Every row comes from one small tree of marks. The marks that hang from a mark follow it in brackets, in the order of their numbers. Every link used is in the known rows. Which tree was each row made from?
In the rows, 128 means zero.
Known rows
q55(q136(q184 q735) q284 q318): [163 195  78 152 152  99 101 137 170 141 132 118 130 104 115  73 170  68
  74 130 102 143 181 132 145 123 111 174 124 159 183 155  79  74 130 134
 149]
q341(q284 q409(q184(q976))): [116 168  74 169 103 125 118 161 106 165  98 149 131 115 111 134 166  41
  79 165  91 168 127 131 132 101 102 127 166  55 138 150 107 110 132 135
 170]
q990(q538(q269) q706): [166 116  80 136 183  68 128 126  90 165 146 120 113 121 120  58 176 125
 172 144  99 164 168 142  89  85 101 123 135 105 124 141 125 116 158 118
 161]
q409(q184(q976(q719(q352)))): [163 174  74 145 101  74 107 157 115 141 108 177 104 105 123  63 170  80
 113 135  97 157 159 126 111 105  97 142 163  78 116 149  92 108 141 126
 177]
q364(q55(q136 q284)): [137 169  83 140 178 100 113 154 152 122 127 150 139 103  92  86 182  83
 117 117 119 138 181 145 139 109 110 153 143 135 147 138 104 104 163 143
 159]
q55(q136 q284 q318 q364): [110 190  63 153 133 110  79 152 158 145 135 113 128 101  96  95 151  84
  99  97 107 190 168 125 160 128 118 165 130 158 171 113  72  83 147 137
 148]
q341(q284): [112 149  87 162  99 121 114 144 151 159 107 136 131 116 117 119 167  70
 133 166 111 119 142 128 132  97 103 128 160  99 144 144  98 112 140 135
 161]
q55(q364): [131 156  88 150  78 130 127 159 137 154 100 136 122 111 119 123 175  91
 138 127 117 154 139 126 114 107 103 137 155 101 137 103  89 111 151 125
 165]
q942(q706(q136 q352)): [154 152  71 148  73  96 141 120 139 165 125 131 119 121 163  76 173 106
 169 123 101 114 183 117 148  72  97 112 158  88 147 155 110  96 177 120
 159]
q990(q538 q706(q136(q735) q352)): [177 116 103 139 101  87 134 110  78 156 136 123 107 118 148  48 191 129
 149 147 103 146 163 130 117  69 106 109 141  94 137 151 122 102 177 107
 161]
q341(q284 q409(q184(q976(q719)))): [129 167  69 168 106 131 112 165 103 159 102 159 123 110 112 116 162  30
  80 174  90 172 128 128 134  99 104 127 171  58 136 147  99 110 138 135
 169]
q719(q976): [139 162  82 147  92 122 153 153 138 152 124 158 121 113 139 149 176 109
 143 128 109 113 175 133 113 127 102 141 155 109 119 151 106 123 155 137
 169]
q706(q136(q55 q184 q541)): [191 175  78 141 115  86 137 144 103 141 109 114 116 116 138  79 193  76
 109 142 100 118 150 149 100  93 112 143 147 105 164 111 104  96 153 137
 168]
q364(q55): [140 155  92 139 134 108 142 147 146 126 103 156 132 106 102 105 183  94
 144 133 123 119 171 147 111  99 107 144 152  98 126 131 111 112 161 136
 170]
q706(q136(q55(q318) q541) q352): [160 161  84 140  85  75 123 127  96 133 114 100 114 108 143  72 176  89
  96 125  91 110 167 150 134  79 124 139 135  85 160 113 109  95 166 134
 167]
q942(q706): [144 146  70 151 106 111 149 131 160 172 116 144 122 119 146  95 172  88
 158 120 113 124 179 122 122  91  94 134 156 105 136 162 106 103 158 131
 163]
q990(q538): [148 139  93 141 122 107 148 136 117 144 118 143 108 113 116  81 181 108
 176 142 112 133 159 139  93 100 106 136 145 109 132 141 110 110 152 125
 163]
q136(q735): [160 141 113 150  95 121 143 141 155 147 102 144 124 112 138 109 186  76
 107 154 121 124 149 129  99  94  97 146 151 105 124 148  99  99 146 123
 165]
q990(q538(q269) q706(q352)): [173 112  89 133 162  63 131 121  71 162 144 114 109 119 132  46 177 131
 170 138  89 144 174 146 108  73 103 116 130  84 134 141 132 123 160 113
 162]
q538(q269 q990(q706)): [197 124  80 143 180  65 141 146 124 173 142 100 114 125 134 116 178  96
 138 148 105 159 164 138  88  86  78 130 143  94 104 135 110 122 155 112
 160]
q136(q541 q735): [178 126 110 150  92 108 145 140 133 145  99 130 123 109 144  87 208  68
  75 151 117 119 144 141  90  95 104 153 142  95 127 115 105 101 148 134
 171]
q942(q706(q136(q184 q735) q352)): [189 155  85 149  69 103 151 116 143 164 116 128 122 122 173  62 190  95
 150 133  99 100 179 116 138  73  92 121 157  86 163 154 107  91 167 114
 159]
q136(q55 q184): [176 179  89 140 144 111 157 148 122 145  97 134 120 113 128  96 175  60
 117 136 104 110 153 155  94 102 108 162 142 109 172 144 102 110 125 136
 170]
q942(q706(q136(q184(q976) q541))): [194 165  58 148  97  94 134 134 132 173 120 125 118 122 160  68 194  98
 156 123  93 117 174 123 124  87  95 134 158 107 149 131 108  92 165 132
 166]
q55(q284 q318 q364): [111 180  73 151 122 122 101 163 159 147 117 110 121 105 102 103 158  82
  99 112 109 169 149 132 138 120 114 160 140 141 151 108  77  89 143 126
 154]
q942(q706(q136(q55 q184))): [173 170  64 148 123 105 151 126 147 166 121 127 121 122 153  81 173  84
 154 122 106 128 171 126 120  85  98 135 157 112 163 151 103  92 161 128
 158]
q55(q136 q284 q364): [126 174  74 151 132 115  96 165 143 147 132 129 128 108 106 105 171  77
 107 106 112 177 151 122 149 123 104 150 144 146 165 112  79  97 153 134
 151]
q55(q284): [137 161  84 142 142 109 124 165 150 148 122 136 118 114 119 104 173  75
 108 139 110 123 158 140 125 103  99 144 149 136 138 149  98  99 141 128
 159]
q409(q184): [134 160  81 147  79  87 129 150 125 147 110 152 111 114 109 112 166  84
  98 138 115 151 153 133 104 103 100 134 160  72 132 167 104 111 136 124
 172]
q990(q706(q136(q735))): [168 137  88 148 108  93 115 129 121 164 128 125 120 120 144  98 181 109
 118 155 117 151 160 120 114  79 100 116 154 110 126 151 106  94 168 118
 163]
q55(q136(q184 q541) q284 q364): [167 180  66 151 132 103 106 166 120 146 124 117 129 107 113  66 199  66
  79 108 101 161 148 136 138 126 109 159 135 138 188  87  85  97 141 143
 155]
q942(q706(q136(q541 q735))): [175 136  76 155  89 103 142 121 152 165 123 127 120 120 162  72 192  86
 128 133 113 131 166 117 117  80  97 129 157 102 133 133 106  87 176 127
 160]
q719(q352 q976): [133 164  68 152 117  80 153 141 147 143 117 178 128 109 148  95 193 113
 147 112 100 116 179 128 113 128 100 136 147  97 107 124 100 119 149 136
 165]
q976(q184 q719(q352)): [174 173  50 146 151  89 157 146 134 121 104 210 111  99 137  27 189  61
 147 156 100 140 167 115 130  94 101 119 165  95 136 114  77 114 145 127
 159]

Write each row's tree
[174 128  74 137 170  59 115 122  88 162 157 109 110 124 124  59 174 137
 184 152  97 171 163 132  97  76 100 107 142 108 122 133 120 105 177 111
 155] -> q990(q538(q269) q706(q136))
[180 173  68 149 117  82 124 142 117 145 118 135 128 109 125  82 193  77
 113 131 100 123 179 140 121 113 108 153 135 111 173 124 101 103 138 149
 166] -> q55(q136(q184 q541))
[195 133  71 140 135  71 133 123  69 159 137 117 107 120 132  41 201 123
 157 147  99 144 161 139  96  85 110 118 140 109 146 127 120 101 165 124
 164] -> q990(q538 q706(q136(q184 q541)))
[227 157 118 143 133 110 148 149 102 147  87 121 122 109 150  67 214  46
  57 131  96 112 132 161  78 101 106 188 134 112 163 108 105 106 129 144
 179] -> q136(q55 q184(q976) q541 q735)
[206 128  83 139 153  52 135 138 108 167 150  90 111 126 147 103 180 108
 146 151  94 147 163 133 108  71  81 112 145  80 113 132 112 116 170 103
 158] -> q538(q269 q990(q706(q136 q352)))
[152 195  70 151 133 112 105 167 139 150 126 128 130 110 110  85 181  76
 109 110 104 165 154 126 143 127 103 155 141 146 188 112  78  97 140 133
 152] -> q55(q136(q184) q284 q364)
[144 174  52 151 130  82 173 140 140 135 110 202 125 107 147  83 205 105
 146 114  95 130 176 120 127 126  95 125 155  94 122 120  95 125 144 134
 162] -> q719(q352 q976(q184))
[105 160  68 171 102 123 130 156 116 160 101 148 132 114 107 132 166  33
  69 173 100 167 129 131 129  99 105 119 165  49 146 151 106 109 132 135
 164] -> q341(q284 q409(q184))
[211 156 102 144  54  84 139 132 101 140 105 116 117 116 163  57 212  88
 104 156  91  86 155 136 121  77 104 125 147  73 163 110 108  94 158 118
 168] -> q706(q136(q184 q541 q735) q352)
[126 175  77 144 147  95 110 131 156 121 117 143 140  97  90  93 164  98
 133 117 119 141 200 142 138 112 122 160 134 119 146 134  98  98 160 146
 162] -> q364(q55(q136 q318))
[147 159  71 147  94  98 137 111 140 160 124 116 120 116 158  75 159  96
 147 111 101 124 187 128 149  73 109 132 148  97 159 155 106  92 171 125
 159] -> q942(q706(q136(q55(q318)) q352))
[159 114  92 137 116  85 139 120  68 161 130 132 106 115 134  54 183 126
 159 132 100 133 173 144 118  78 110 120 135  91 141 156 128 117 157 119
 167] -> q990(q538 q706(q352))
[150 154  84 142 143  91 124 141 130 122 114 149 137 102 100  86 194  90
 118 121 120 127 183 149 124 106 117 152 139 105 143 113 111 112 167 152
 168] -> q364(q55(q136(q541)))
[176 172  79 142 131  91 112 158 129 144 107 177 112 103 141  56 174  85
 161 133  91 127 168 126 120 102  99 146 157 109 111 124  88 108 153 131
 173] -> q184(q976(q719(q352)))
[140 155  82 147 115 109 127 145 115 141  97 103 121 102 116  83 177  65
  70 104 109 154 141 157 105 109 130 176 130 109 157  79  94 104 144 149
 170] -> q136(q55(q318 q364) q541)
[145 195  72 141 182  89 109 144 157 121 125 133 139 100  87  72 172  82
 110 112 108 135 197 149 147 120 119 167 130 142 172 135  96  91 148 144
 156] -> q364(q55(q136(q184) q284 q318))
[185 124  91 144 114  89 156 139 108 168 122 118 109 119 145 114 188  97
 123 138 111 130 170 137 115  82  92 128 145  89 118 154 109 122 152 115
 167] -> q538(q990(q706(q352)))
[114 184  65 156  92 114  90 137 150 147 120 123 129 101 104 112 151  97
 131 105 110 186 173 120 148 126 120 157 132 127 165 110  74  91 152 139
 155] -> q55(q136 q318 q364)
[174 129  80 133 188  65 122 120  81 159 152 105 110 123 125  59 172 123
 166 142  97 178 156 143  92  75 104 119 137 113 131 132 122 106 175 116
 157] -> q990(q538(q269) q706(q136(q55)))
[155 151  77 145  93 101 148 118 130 161 123 125 117 120 161  79 170  93
 152 110 101 121 177 126 142  70 101 125 155  91 155 153 111  99 174 124
 160] -> q942(q706(q136(q55) q352))
[178 185  87 135 117  90 133 146 106 137 117 112 114 116 144  72 179  79
 115 135  89 102 155 147 138  82 107 134 147 103 183 138 105  97 151 120
 161] -> q706(q136(q55(q284) q184) q352)
[209 183  94 148 119 113 113 144 133 144 118 156 126 105 138  77 180  71
 125 143 100 135 170 123 125 112  98 162 147 127 161 148  85  97 145 134
 164] -> q55(q136(q184(q976(q719)) q735))
[122 181  75 141 178  92 103 142 164 121 131 136 136  98  84  82 166  87
 106 111 116 143 193 146 150 115 120 164 132 143 151 140  96  93 158 145
 156] -> q364(q55(q136 q284 q318))
[135 158  80 146 148 111 118 157 119 141 106  96 119 102 112  75 177  53
  45  97 106 159 137 161 114 112 128 181 126 133 162  81  92  96 141 147
 164] -> q136(q55(q284 q318 q364) q541)
[155 163  97 137  90  92 132 134 106 137 114 120 115 114 145  94 168  94
 130 134 100 113 162 141 135  75 110 126 151  87 155 138 108 104 167 123
 166] -> q706(q136(q55) q352)
[167 156 108 146 110 116 131 134 139 139 111 126 118 115 141 107 176  76
 105 152 119 141 140 129 103  86 102 141 155 114 137 137  95  89 168 123
 161] -> q706(q136(q55 q735))
[150 164  79 153 146  91  94 137 156 138 136 112 129 100 117  66 180  63
  44 120 106 152 175 138 142 116 118 176 118 154 162 131  86  74 144 146
 153] -> q55(q136(q541 q735) q284 q318)
[189 154  64 146  71  81 150 122 120 165 119 119 118 121 169  52 193  98
 154 122  90  96 184 128 139  75 101 119 152  79 167 132 114  98 166 126
 163] -> q942(q706(q136(q184 q541) q352))
[180 195  85 151 112 101 100 130 151 146 117 128 131 103 127  89 168  86
 117 125  95 142 185 128 135 121 110 177 128 135 169 149  83  82 133 137
 162] -> q55(q136(q184(q976) q735) q318)
[192 133  88 144 103  83 146 136 107 167 131 111 107 122 149 110 186 105
 135 144 110 137 168 129 118  77  92 116 150  90 119 149 106 111 166 111
 163] -> q538(q990(q706(q136 q352)))
[193 163  85 140 139  94 159 147 100 143  96 121 120 111 133  73 200  52
  81 131  99 102 147 167  86 102 116 168 133 100 172 113 109 114 126 149
 176] -> q136(q55 q184 q541)
